Every row comes from one small tree of marks. The marks that hang from a mark follow it in brackets, in alphabetical order. Every link used is in the known rows. Which tree was each row made from?
Known rows:
J{F{S{N}} Z}: 4.5 9.6 23.6 6.2 -3.4 -7.8 2.5 -0.3 12.6 8.6 2.0 -6.5 19.3 20.2 0.7
 -18.8 4.3 -17.5 -4.5 49.2 0.9 32.7
S{E}: 3.1 10.5 13.9 6.0 -9.4 -10.7 1.0 3.2 13.4 14.9 -1.9 2.4 12.2 17.4 4.1
 -2.7 -0.5 -8.7 -0.8 16.8 -4.8 11.3
Z{M}: 3.4 15.3 18.4 8.7 3.5 -3.9 -4.4 -3.5 16.8 17.3 -0.6 4.3 16.3 5.6 -2.1
 3.5 -1.7 -10.0 -8.1 9.8 -2.7 10.0
J{F}: 8.2 4.8 17.0 10.9 3.0 -0.6 -0.2 6.0 12.3 19.3 9.1 -0.9 22.2 22.4 -1.9
 -7.6 7.8 -3.7 -8.6 25.8 2.3 17.5
Z{J{F{S{N}}} M}: -4.8 16.1 26.7 14.3 0.3 -1.9 -8.6 3.1 24.7 -0.6 -9.6 0.0 8.1 0.1 -4.6
 -19.4 0.2 -16.3 0.8 38.3 3.4 19.1
Z{J{E F{S}} M}: 6.6 9.5 25.9 20.2 5.3 5.5 -14.8 16.2 32.8 2.7 -3.5 12.3 16.9 6.1 -9.6
 -4.2 5.5 -13.9 3.1 45.8 8.9 21.4
E{J{F{S{N}} Z}}: 2.1 14.0 28.1 0.1 -3.8 -11.5 -3.4 5.4 17.5 4.9 2.2 -3.9 20.0 5.3 -7.0
 -19.7 4.0 -8.3 9.2 49.0 -4.7 31.0
J{E F{S} Z{M}}: 14.6 7.5 26.6 10.2 6.1 1.6 -7.5 3.6 23.2 7.1 2.6 7.1 28.8 14.4 -3.5 -0.3
 5.4 -18.7 -7.6 51.1 10.6 30.6
J{E F Z}: 13.1 -1.6 17.2 7.6 12.6 -4.5 -4.3 16.2 14.2 14.3 11.7 6.9 38.8 22.3 -5.1
 -2.0 11.8 -1.5 -2.5 45.6 3.9 27.0
F{J{Z} S{E N}}: -5.0 16.9 29.0 -1.4 -11.4 -24.0 -0.8 2.0 15.2 -2.4 -9.9 -10.2 13.9 10.9
 3.2 -8.8 -5.0 -15.0 4.9 39.8 -13.3 21.4
J{F{S} Z{M}}: 9.6 9.8 27.9 5.2 1.1 -3.0 -1.3 -10.6 18.0 8.8 -2.1 1.0 18.9 13.2 2.3
 -7.4 2.1 -23.5 -11.3 39.4 7.4 22.0
S{F{J{E}} N}: 7.2 13.1 17.5 12.7 5.2 -5.8 -8.5 24.8 25.8 10.1 6.5 1.1 25.3 13.9 -12.4
 7.2 4.7 1.9 -0.8 26.6 -13.5 18.0
E{J{Z}}: 3.1 12.5 21.1 -2.5 2.9 -17.1 -4.4 8.5 15.0 15.3 2.1 7.5 23.3 0.8 -7.9
 -2.2 2.9 1.3 14.8 22.6 -13.7 12.5
Z{J{E F} M}: 4.2 4.8 21.3 16.0 15.7 1.2 -15.9 20.4 25.9 5.4 -0.3 12.4 27.3 2.6 -11.0
 -2.0 6.7 -0.4 1.9 34.8 7.3 12.8
J{F Z}: 7.8 0.8 19.2 2.7 8.6 -8.8 1.8 2.9 7.7 16.0 7.3 0.4 28.6 21.1 -0.1 -9.1
 7.8 -5.7 -5.7 33.4 0.8 18.6
E{J{F}}: 5.8 9.0 21.7 5.5 3.0 -5.2 -6.0 11.7 16.5 14.7 8.5 0.7 23.6 7.4 -9.9 -8.2
 7.3 6.6 5.0 26.0 -3.0 15.0
E{J}: 2.9 16.3 18.5 5.4 -2.2 -9.1 -6.2 11.5 19.2 18.1 4.2 5.6 18.0 2.1 -10.6
 -0.6 2.2 3.9 11.6 15.5 -13.0 11.8
M{Z{J{E}}}: 9.5 2.1 17.1 16.8 10.4 -4.0 -6.8 22.0 22.0 13.1 4.0 20.4 22.3 7.5 -10.8
 4.0 7.9 -0.2 14.2 31.4 -8.3 16.5
E{J{F{S} Z}}: 9.2 10.0 28.7 1.3 -3.5 -8.6 -2.9 3.9 19.9 9.6 2.6 1.8 20.0 9.2 -5.9
 -11.5 5.5 -9.6 8.8 44.7 -3.7 24.2

Which tree is each row?
16.1 3.2 22.1 11.4 1.4 0.2 -3.7 12.7 20.0 12.4 7.6 6.1 28.8 25.9 -3.5
 -3.6 10.2 -15.0 -2.6 56.9 5.7 35.2 : J{E F{S} Z}
-6.6 18.8 18.9 -0.1 -9.6 -17.2 -5.3 10.3 15.9 6.1 -3.1 -1.8 14.0 -1.3
 -5.0 -10.7 -2.0 2.3 14.8 21.9 -12.7 15.2 : S{E{J} N}
8.7 8.8 18.4 6.7 12.8 -7.4 -8.6 7.3 18.1 12.8 1.1 12.4 33.0 6.0 -6.1 9.6
 2.1 -8.1 -1.4 29.8 -0.3 18.9 : J{E Z{M}}
-0.3 17.0 33.0 -2.1 -6.5 -19.8 -4.8 -8.8 20.1 -2.1 -15.6 -3.6 13.4 3.0
 4.5 1.5 -7.4 -20.6 -1.6 29.3 -5.1 10.9 : F{J{Z{M}} S{E}}
1.1 11.2 18.1 16.2 11.5 -2.6 -16.2 19.9 28.4 8.6 -5.7 17.8 21.0 -2.6
 -12.0 5.5 2.6 -2.3 8.7 24.0 -2.3 9.8 : Z{J{E} M}
0.2 16.9 15.8 0.3 -11.9 -14.0 -2.7 9.6 22.8 7.2 -3.5 2.1 7.6 3.2 -5.4
 -7.3 -1.8 -2.9 11.7 16.6 -14.4 9.5 : S{E{J} F N}
2.8 8.7 22.1 1.6 -5.3 -10.9 -5.2 9.3 16.0 7.7 2.8 -0.9 19.2 8.0 -3.3
 -10.4 4.4 3.7 6.5 27.9 -0.5 11.7 : S{E{J{F}}}
-0.9 13.9 19.2 2.9 -6.7 -16.3 -1.4 7.7 19.0 3.8 -5.3 -7.8 10.7 13.0 -1.0
 -2.7 -1.6 -5.0 -1.5 15.9 -14.3 6.7 : S{E F{J} N}
8.7 11.5 19.4 19.0 -3.9 5.7 -5.0 16.5 22.7 10.8 9.0 -1.1 23.6 22.8 -6.5
 -9.5 7.8 -10.6 -4.3 53.8 3.9 40.4 : J{E F{S{N}}}
2.4 18.3 32.8 2.1 1.5 -13.2 -5.8 -6.5 21.4 4.5 -8.6 -2.0 18.1 2.6 -2.0
 3.7 -3.9 -17.7 -3.5 27.8 -7.2 13.8 : F{J{Z{M}} S}
2.7 17.8 26.1 8.0 -8.4 -3.7 -4.6 8.8 21.7 7.6 3.5 -5.9 14.4 7.4 -8.4
 -17.7 3.5 -5.1 6.5 42.6 -4.4 29.5 : E{J{F{S{N}}}}
5.0 10.3 26.4 4.2 17.2 -13.9 -12.9 12.3 19.5 5.3 0.7 5.2 37.1 0.8 -9.0
 13.8 1.9 -0.3 -1.3 29.1 -5.9 13.8 : F{J{E Z{M}}}
12.1 -4.1 20.4 16.9 15.1 -0.8 -6.6 21.9 19.7 9.3 8.4 15.2 27.4 12.5
 -10.6 -3.3 13.0 1.8 7.9 42.5 1.4 18.9 : M{Z{J{E F}}}
11.4 8.7 23.8 3.9 15.1 -10.1 -10.4 10.7 26.5 7.2 0.3 8.3 30.3 5.0 -10.0
 16.4 2.6 -6.5 -4.0 23.9 -7.4 7.8 : S{F{J{E Z{M}}}}
6.5 11.1 25.3 -1.4 10.6 -14.9 -4.3 -3.0 21.4 8.1 -4.9 1.5 20.6 3.6 -4.4
 8.9 -1.3 -10.4 -6.7 12.2 -10.3 -0.7 : S{F{J{Z{M}}}}
16.6 7.5 20.5 19.9 -3.8 8.6 -5.5 16.0 25.1 15.7 9.2 4.3 22.8 27.5 -5.9
 -2.0 9.4 -12.2 -5.2 49.8 6.1 33.9 : J{E F{S}}
5.8 10.4 19.5 3.8 -7.1 -13.7 -1.6 7.3 21.0 9.1 -4.0 -1.8 9.7 17.6 0.1
 4.8 -0.5 -6.5 -2.2 11.2 -12.5 0.4 : S{E F{J}}
-1.2 19.5 18.5 9.1 -20.6 -8.0 1.3 0.3 18.6 7.8 -7.0 -3.9 3.4 17.6 5.3
 -11.4 -4.1 -20.1 0.5 32.2 -6.6 26.4 : F{S{E N}}
5.1 13.1 22.7 -8.7 -1.8 -17.9 -4.6 -4.7 23.7 4.1 -9.9 10.2 12.7 -6.7
 -2.3 1.2 -3.4 -11.3 8.3 14.1 -7.3 -0.9 : S{E{J{Z{M}}} F}
10.4 2.8 27.0 15.5 -1.1 -0.1 0.5 3.5 21.3 8.8 0.5 7.7 7.2 13.9 -2.9
 -13.5 7.7 -15.7 5.0 41.7 -0.5 18.4 : M{Z{J{F{S}}}}
6.6 4.8 23.6 1.6 13.0 -7.8 -2.5 -6.1 10.7 10.4 2.1 0.9 28.5 9.2 0.1 -5.9
 3.5 -10.1 -10.8 27.8 6.4 13.8 : J{F Z{M}}
-1.5 11.0 27.7 11.1 -7.3 -4.9 -7.4 -0.7 26.4 -2.8 -15.5 4.1 2.3 4.8 2.3
 -13.7 -2.1 -20.0 1.9 34.8 7.5 10.0 : Z{J{F{S{E}}} M}
6.2 6.4 22.9 5.1 12.0 -16.0 -9.1 22.2 16.8 10.8 5.4 4.2 37.2 12.6 -9.5
 10.0 5.4 3.8 4.5 34.4 -11.1 18.7 : F{J{E Z}}
5.2 1.2 17.0 18.2 10.9 -0.8 -11.7 29.4 22.6 10.2 4.6 12.4 26.5 14.8
 -11.5 -5.6 11.3 3.4 7.4 39.5 2.0 17.1 : Z{J{E F}}
1.3 19.3 30.0 -4.6 -11.3 -16.6 -6.4 -7.3 23.5 0.5 -13.9 5.9 9.9 -7.1
 -0.6 -3.4 -6.9 -18.6 12.3 30.6 -4.7 14.0 : F{S{E{J{Z{M}}}}}
